Known rows, with every step that occurs
rivo, neve, gesut: -13 3 0 9 6 -2 -4 13 5 -13 19 5 2 26 3 -4 7 7 -13 5 14 -4 -12 -5 -7 0 9
 -2 -4 -17 5 -8 24 20 10 -15 -3
neve, lozab: -8 4 3 1 -3 -6 -4 10 2 0 -3 16 7 10 -1 10 -3 -5 6 5 1 3 -4 -2 -16 8 11 6
 11 -15 1 2 6 -6 3 4 3
vupo, ruvi, neve, gesut: -11 17 6 6 0 9 -2 18 -6 -12 -1 -2 -8 12 5 -11 -6 3 0 -9 20 7 -9 0 2 11
 11 -2 -2 1 -3 0 19 12 5 -11 -9
kedo, ruvi, bipu: 3 9 8 1 11 -1 -11 -8 -3 -4 1 5 -5 16 -3 -19 13 8 4 11 -8 -15 6 -5 3 -3 0
 -2 3 10 7 -8 4 3 4 -8 6
kedo, ruvi, neve: -6 3 10 0 17 -2 -8 0 0 -4 8 14 8 14 -9 -2 7 19 18 10 12 -2 -10 3 5 9 -7
 5 9 -5 -11 -14 17 -11 -11 -26 -5
luse, ruvi: 1 6 12 5 -5 0 11 9 -3 6 -2 -5 2 -4 9 5 -7 -7 -2 1 -7 2 -11 -10 -3 -11 3
 9 5 -12 8 2 -8 12 6 -3 0
keko, ruvi, vupo: 9 13 -1 6 -13 -5 0 -3 -4 -5 5 -14 -6 -15 8 0 0 -6 -6 -2 -16 -8 23 -1 11
 -4 4 2 18 17 13 -18 -10 7 1 19 2
bipu, ruvi, neve, lozab: -16 15 13 7 -9 -11 -11 10 -5 -6 -13 10 10 9 2 3 -7 -11 14 -7 14 8 -9 7
 -21 19 15 13 6 -17 -1 -4 18 -3 6 6 -4
dagu, ruvi, keko: 3 -8 0 7 -19 18 -17 9 -4 -7 4 -25 -1 -4 10 3 -10 -12 -7 -5 13 11 -4 -2
 -10 1 -1 10 -6 11 2 -12 4 8 19 5 -6
difitig, kedo: 5 0 -6 5 0 -4 7 -1 3 -1 -2 -8 -4 1 2 -2 2 -21 -16 3 -2 -5 6 4 -7 -3 13
 -1 -3 -2 0 2 7 10 3 9 1
keko, ruvi, rivo, neve: -5 11 11 9 9 -18 -9 9 -4 -18 1 -16 4 12 3 -2 -6 -10 -10 -8 10 -8 -1 -1
 -4 12 4 22 22 1 -2 -28 22 8 -5 -6 -9
neve, rivo, ruvi, vupo: 3 13 -7 3 -19 4 2 -17 2 -6 -7 3 5 -5 10 -8 -20 -25 -21 2 -1 18 31 -1 -8
 6 20 17 17 -13 6 -7 -4 13 4 17 -7
bipu, ruvi: -1 10 4 5 -16 -5 -7 0 -4 -3 -8 -5 -2 -4 4 -2 0 -12 -1 -11 -2 3 2 4 -5 2
 4 -1 -17 -1 5 4 -1 9 7 15 1
bipu, ruvi, rivo, neve: -11 17 16 8 -3 -25 -15 8 -3 -20 -11 -14 5 14 8 -9 -5 -21 -7 -19 16 5 -8
 4 -19 12 11 18 -2 -14 5 -10 32 15 7 2 -8
bipu, ruvi, vupo: 3 21 3 5 -26 -12 -7 -1 -5 -7 -8 -12 -7 -13 15 -7 2 -18 -4 -10 -10 4 15 3
 -5 -5 9 0 -8 4 20 0 0 12 11 24 3
luse, ruvi, neve, rivo: -8 10 12 11 5 4 5 9 -3 -1 -2 11 14 15 9 2 -14 -8 -11 4 14 8 -10 -7 -10 2
 16 20 22 -28 0 -11 6 15 5 -15 -9
neve, ruvi: 3 -6 0 -2 1 3 4 -19 1 1 -11 7 6 -9 -6 -5 -10 -6 -2 3 2 11 9 6 -4 7 -3 4
 3 -9 -14 1 -7 -5 -2 -2 -8
dagu, ruvi, filuv: 7 -2 -3 0 -18 14 -6 11 12 -15 4 -13 -1 -13 8 3 -20 -7 -11 -8 5 17 -11
 -11 -19 -5 4 6 -2 7 -4 -12 1 -4 -2 17 2
ruvi, neve, rivo: -8 6 -1 8 9 3 -7 2 -2 -7 0 14 13 18 1 -3 -7 0 -9 3 22 7 -1 3 -7 12 10 11
 18 -17 -10 -12 13 1 -2 -11 -9
luse, ruvi, vupo: 2 18 10 5 -14 -6 9 7 -4 2 -3 -9 -2 -12 19 -1 -5 -11 -4 3 -16 1 4 -8 -2
 -16 11 10 15 -7 21 -4 -7 17 10 8 1
filuv, ruvi, keko: 2 -9 -2 7 -15 20 3 13 -10 -3 5 -21 -5 5 6 7 -9 -9 4 -2 11 11 -5 -10 -2
 11 -5 12 18 15 -3 -7 -8 -8 9 -5 -1
dagu, ruvi: 4 -3 -3 3 -3 11 -15 4 7 -10 -1 -9 1 -4 6 -4 -11 0 -13 -1 10 10 -1 -5 -10
 -5 6 0 -3 -2 -5 -10 9 2 4 4 0
ruvi, neve: -6 1 3 5 10 1 -5 0 -6 -2 -3 2 3 4 -2 -4 -4 7 6 0 15 4 -5 7 0 9 0 9 13 -2
 -6 -9 13 -7 -6 -15 -10
migomon, kedo: 5 0 -9 2 2 -4 3 -1 2 -3 -7 -5 -6 11 9 -2 5 -16 -16 0 -4 -2 8 2 -10 2 12
 -3 -3 1 -3 9 12 8 4 5 0
kedo, ruvi, rivo, neve: -13 10 17 0 20 -24 -17 10 5 -20 6 5 7 31 -2 -6 6 4 6 4 15 -4 -15 -3 -10
 12 -2 18 10 -16 -4 -18 35 2 -7 -27 -6
filuv, ruvi: 4 -6 -6 3 2 13 1 6 -1 -3 -1 -6 -3 7 -1 1 -7 2 0 2 6 9 -3 -13 -2 5 0 0 22
 3 -8 -6 -2 -14 -6 -7 4
keko, ruvi: 6 2 -1 4 -2 1 2 1 -1 0 6 -10 -2 -6 -1 7 -2 0 -5 -2 -8 -9 8 0 10 2 -4 2 9
 15 -2 -15 -12 2 -4 9 3
kedo, ruvi: 0 4 5 -5 9 -3 -3 1 5 -2 12 13 0 13 -7 3 11 13 11 9 -4 -7 -4 -4 6 0 -8 -2
 -5 -3 -4 -6 4 -3 -5 -13 6
vupo, ruvi: -1 11 5 -1 -10 6 3 13 -3 -4 -12 -10 -13 -3 6 -4 -9 -12 3 -13 4 9 3 -1 -1
 11 5 0 -7 9 1 13 -1 2 -1 8 3
kedo, ruvi, keko: -2 0 10 -4 -8 3 -5 5 -5 1 17 0 -2 12 -1 9 12 3 14 7 2 -5 -8 1 4 7 -14 7
 -8 8 6 -8 -1 1 10 -10 -1
migomon, kedo, ruvi: 5 4 -4 -2 12 -6 0 -1 8 -3 7 9 -5 24 1 -2 17 -2 -5 9 -7 -8 4 0 -4 2 3 -6
 -8 -1 -5 4 13 4 -4 -9 6
keko, ruvi, bipu: 10 12 2 11 0 2 -4 -7 -9 -3 -3 -17 -9 -4 1 -13 3 -5 -10 -3 -13 -20 18 -1
 7 -4 3 1 17 26 9 -16 -12 8 5 12 1

Rows
-5 -7 3 1 -9 -1 6 -3 10 -11 -1 4 10 -3 -3 -1 -22 -11 -6 -2 8 21 -8 -4
 -23 14 -5 21 6 -11 -13 -4 2 -7 -7 1 -6 | rivo, neve, ruvi, filuv
6 3 -2 10 4 14 -6 0 -8 -7 -9 -15 -9 11 3 -21 -4 -1 -5 4 3 -2 8 -13 -7 0
 8 3 29 15 0 -8 -2 -6 2 -4 5 | filuv, ruvi, bipu
3 2 0 -1 8 -9 5 0 9 -2 10 5 -4 15 -5 2 14 -7 -6 13 -4 -12 3 1 -4 -2 4 -5
 -8 -5 -3 -5 11 7 -3 -4 7 | difitig, kedo, ruvi
-17 16 19 11 9 -19 -3 25 1 -18 10 -8 7 26 12 -4 -4 -7 -16 -1 13 -2 -27
 -12 -15 -7 17 18 12 -29 13 -16 32 35 14 -21 -12 | luse, ruvi, rivo, neve, gesut
-11 20 16 3 1 -14 -8 22 -4 -21 -17 -15 -6 16 9 -13 -16 -20 -3 -15 22 12
 -6 -1 -14 20 11 20 9 -5 3 0 33 9 1 -5 -8 | vupo, ruvi, rivo, neve
-5 0 3 5 1 9 2 -14 -8 2 -14 -5 8 -7 -6 -4 -24 -5 7 -3 15 17 3 4 -1 16 4
 19 16 -7 -13 -6 9 -6 -9 -8 -18 | rivo, ruvi, neve
-8 18 4 8 -1 9 -2 13 -4 -10 -12 5 0 15 8 -10 -17 -12 -6 -8 26 16 4 4 -8
 23 15 11 12 -8 -8 1 13 6 -3 -3 -6 | vupo, ruvi, neve, rivo
2 9 7 0 -30 -2 3 8 3 -9 0 -9 -2 -14 7 6 -8 -16 2 -19 -8 13 -5 -1 -15 -1
 2 6 -17 7 6 3 -9 4 3 29 5 | bipu, ruvi, filuv
-6 13 8 4 -1 7 -1 13 -10 -7 -15 -7 -6 0 4 -8 -17 -6 10 -12 20 12 -2 3 -2
 18 6 8 7 7 -5 5 14 -3 -7 -3 -7 | vupo, ruvi, neve
-8 10 11 1 21 -26 -7 10 8 -19 4 -3 3 32 -1 -7 7 -17 -13 7 14 -12 -7 1
 -16 7 12 14 9 -20 -2 -18 45 13 -4 -21 -4 | difitig, kedo, ruvi, rivo, neve
0 1 -7 1 -7 8 2 -13 2 -1 -6 8 11 6 1 -4 -24 -19 -18 1 7 17 17 -2 -9 11
 12 13 8 -18 -8 0 -5 9 1 6 -9 | neve, rivo, ruvi
-3 9 15 -5 14 -17 -9 3 2 -13 4 3 2 15 -3 -4 6 5 9 2 2 -4 -7 0 0 4 -5 9 8
 -3 -4 -16 18 -2 -8 -15 -5 | kedo, ruvi, rivo
-21 16 27 8 5 -26 -4 29 1 -12 -9 3 15 24 14 6 -16 -19 -1 -2 12 5 -27 -11
 -33 11 21 36 32 -38 9 -12 32 15 9 -11 -7 | luse, ruvi, rivo, neve, lozab
-7 7 2 6 18 -4 -2 6 6 -10 21 11 1 30 -8 -6 16 7 -7 14 11 -14 -8 4 -1 -3
 11 -9 -5 -11 -6 -17 31 15 1 -23 -6 | difitig, kedo, ruvi, neve, gesut
1 -1 9 -3 6 -10 -5 -15 -1 -8 -20 -4 9 -7 -3 -10 -16 -12 -5 -4 7 10 6 9
 -7 10 1 16 13 -11 -16 -11 7 -4 -3 -6 -18 | neve, ruvi, rivo
6 6 1 4 -5 11 -2 -22 -8 2 -18 -14 -2 -8 1 -22 -18 -18 -8 -2 -4 4 19 0 -4
 3 12 10 10 4 2 1 -8 8 5 7 -9 | rivo, ruvi, bipu
4 4 5 1 2 -2 -24 7 2 -20 -8 -19 2 -2 8 -7 -13 -10 -14 -9 16 9 -3 -2 -14
 0 11 11 11 -3 -7 -21 24 3 3 -1 -11 | dagu, ruvi, rivo
3 1 -4 -2 -22 11 12 -6 8 -6 1 5 10 -4 1 5 -31 -23 -17 -4 3 27 7 -6 -19
 12 11 20 8 -12 -8 -3 -13 2 -9 22 -8 | neve, rivo, ruvi, filuv
2 -9 4 0 -17 8 1 -13 -7 2 -6 -10 6 -13 1 0 -14 -16 0 -2 8 13 6 9 -3 13
 -11 15 -2 2 -7 -2 -13 -3 14 0 -14 | neve, ruvi, keko
3 11 5 -5 17 -23 -10 1 4 -15 -1 -2 -4 26 5 -6 10 -10 -6 4 1 -6 0 2 -8 4
 8 6 5 -6 -8 -6 29 6 -5 -10 -5 | migomon, kedo, ruvi, rivo
3 9 -2 7 -4 11 -3 -21 -5 -2 -15 0 3 8 3 -22 -20 -25 -25 2 3 8 25 -3 -13
 7 22 12 15 -8 2 -4 -6 15 8 10 -9 | neve, rivo, ruvi, bipu
-9 8 5 3 18 -1 -10 0 4 -8 11 26 13 31 -7 -3 4 13 1 14 17 0 -4 1 -2 13 1
 7 13 -19 -11 -16 16 -2 -8 -24 -4 | kedo, ruvi, neve, rivo
7 1 4 4 4 5 -5 -26 -6 -1 -21 -2 1 -7 -2 -26 -9 -8 -10 4 -2 0 19 5 -5 3 2
 5 12 1 -6 -2 -9 -1 10 -1 -7 | neve, ruvi, bipu
-5 -6 3 5 7 -4 0 -12 3 -5 -9 7 11 6 -5 -9 -14 -6 -7 4 12 12 -1 4 -11 16
 -1 13 6 -20 -12 -2 12 -1 1 -12 -8 | rivo, neve, ruvi
-7 7 14 9 6 2 8 10 -6 3 -5 -4 8 0 6 1 -10 0 6 1 7 5 -17 -2 0 -2 5 17 18
 -14 0 -8 6 6 -1 -18 -11 | luse, ruvi, neve
-3 3 -2 14 5 15 -23 3 5 -15 -2 5 12 14 7 -9 -15 -2 -21 3 31 15 -3 0 -16
 9 16 11 17 -17 -14 -21 22 2 3 -8 -10 | dagu, ruvi, neve, rivo
-3 4 3 4 17 -6 0 -2 2 -4 5 7 4 17 -7 -4 10 -2 1 10 10 -9 -3 6 -2 5 4 3 5
 -7 -10 -14 25 0 -7 -18 -2 | difitig, kedo, ruvi, neve
1 10 6 -4 -25 10 12 20 1 -11 -5 -11 -13 -9 8 2 -19 -17 6 -18 0 19 -6 -8
 -9 11 1 8 -5 16 3 11 -8 -2 -6 22 6 | vupo, ruvi, filuv
-1 8 8 1 -27 10 3 18 -14 -3 -7 -24 -14 -4 13 0 -11 -21 7 -16 12 12 2 2
 -2 17 0 11 -11 19 8 11 -5 7 15 12 -3 | vupo, ruvi, keko
-20 12 15 4 9 -25 -14 19 0 -17 -7 8 14 28 5 -1 -9 -14 1 -3 19 4 -15 -3
 -30 20 19 27 25 -26 2 -13 40 2 3 -10 -6 | ruvi, rivo, neve, lozab
5 -8 2 -4 -14 5 11 -10 6 -4 -4 2 5 -18 -3 3 -20 -8 -1 -5 -3 20 -1 1 -13
 5 -8 13 3 -2 -13 -1 -15 -9 -9 12 -6 | neve, ruvi, filuv
0 0 4 4 8 0 -6 9 -4 -13 -7 -15 -1 9 2 -6 -12 -4 -3 -3 13 10 -3 -12 -7 8
 5 14 32 1 -9 -16 13 -12 -9 -12 -5 | filuv, ruvi, rivo
3 13 6 -4 -2 -9 -6 -4 4 -6 11 8 -5 6 4 -5 15 8 9 12 -14 -7 10 -5 5 -5 -2
 -1 5 2 11 -10 4 0 -1 -3 7 | kedo, ruvi, vupo
-14 6 2 11 12 -5 -9 21 1 -26 11 -11 0 37 4 -9 -7 2 -15 1 27 5 -18 -17
 -16 9 14 10 28 -16 -4 -23 36 9 2 -27 -8 | filuv, ruvi, rivo, neve, gesut
-2 0 5 10 9 -2 -8 -20 -3 -8 -16 0 6 10 -2 -29 -10 -10 -13 5 8 0 11 3 -14
 11 5 14 16 -11 -3 -4 11 3 11 -12 -8 | rivo, neve, ruvi, bipu
3 14 14 8 -2 1 3 2 -9 3 -11 -13 -3 1 12 -15 -5 -9 -8 3 -11 -9 -4 -12 -6
 -15 12 8 13 -1 16 0 -7 18 15 2 -1 | luse, ruvi, bipu
-6 13 7 1 21 -28 -13 8 7 -21 1 0 1 42 8 -9 8 -12 -10 3 11 -7 -7 1 -20 15
 10 14 8 -16 -6 -10 47 11 -5 -22 -4 | migomon, kedo, ruvi, rivo, neve
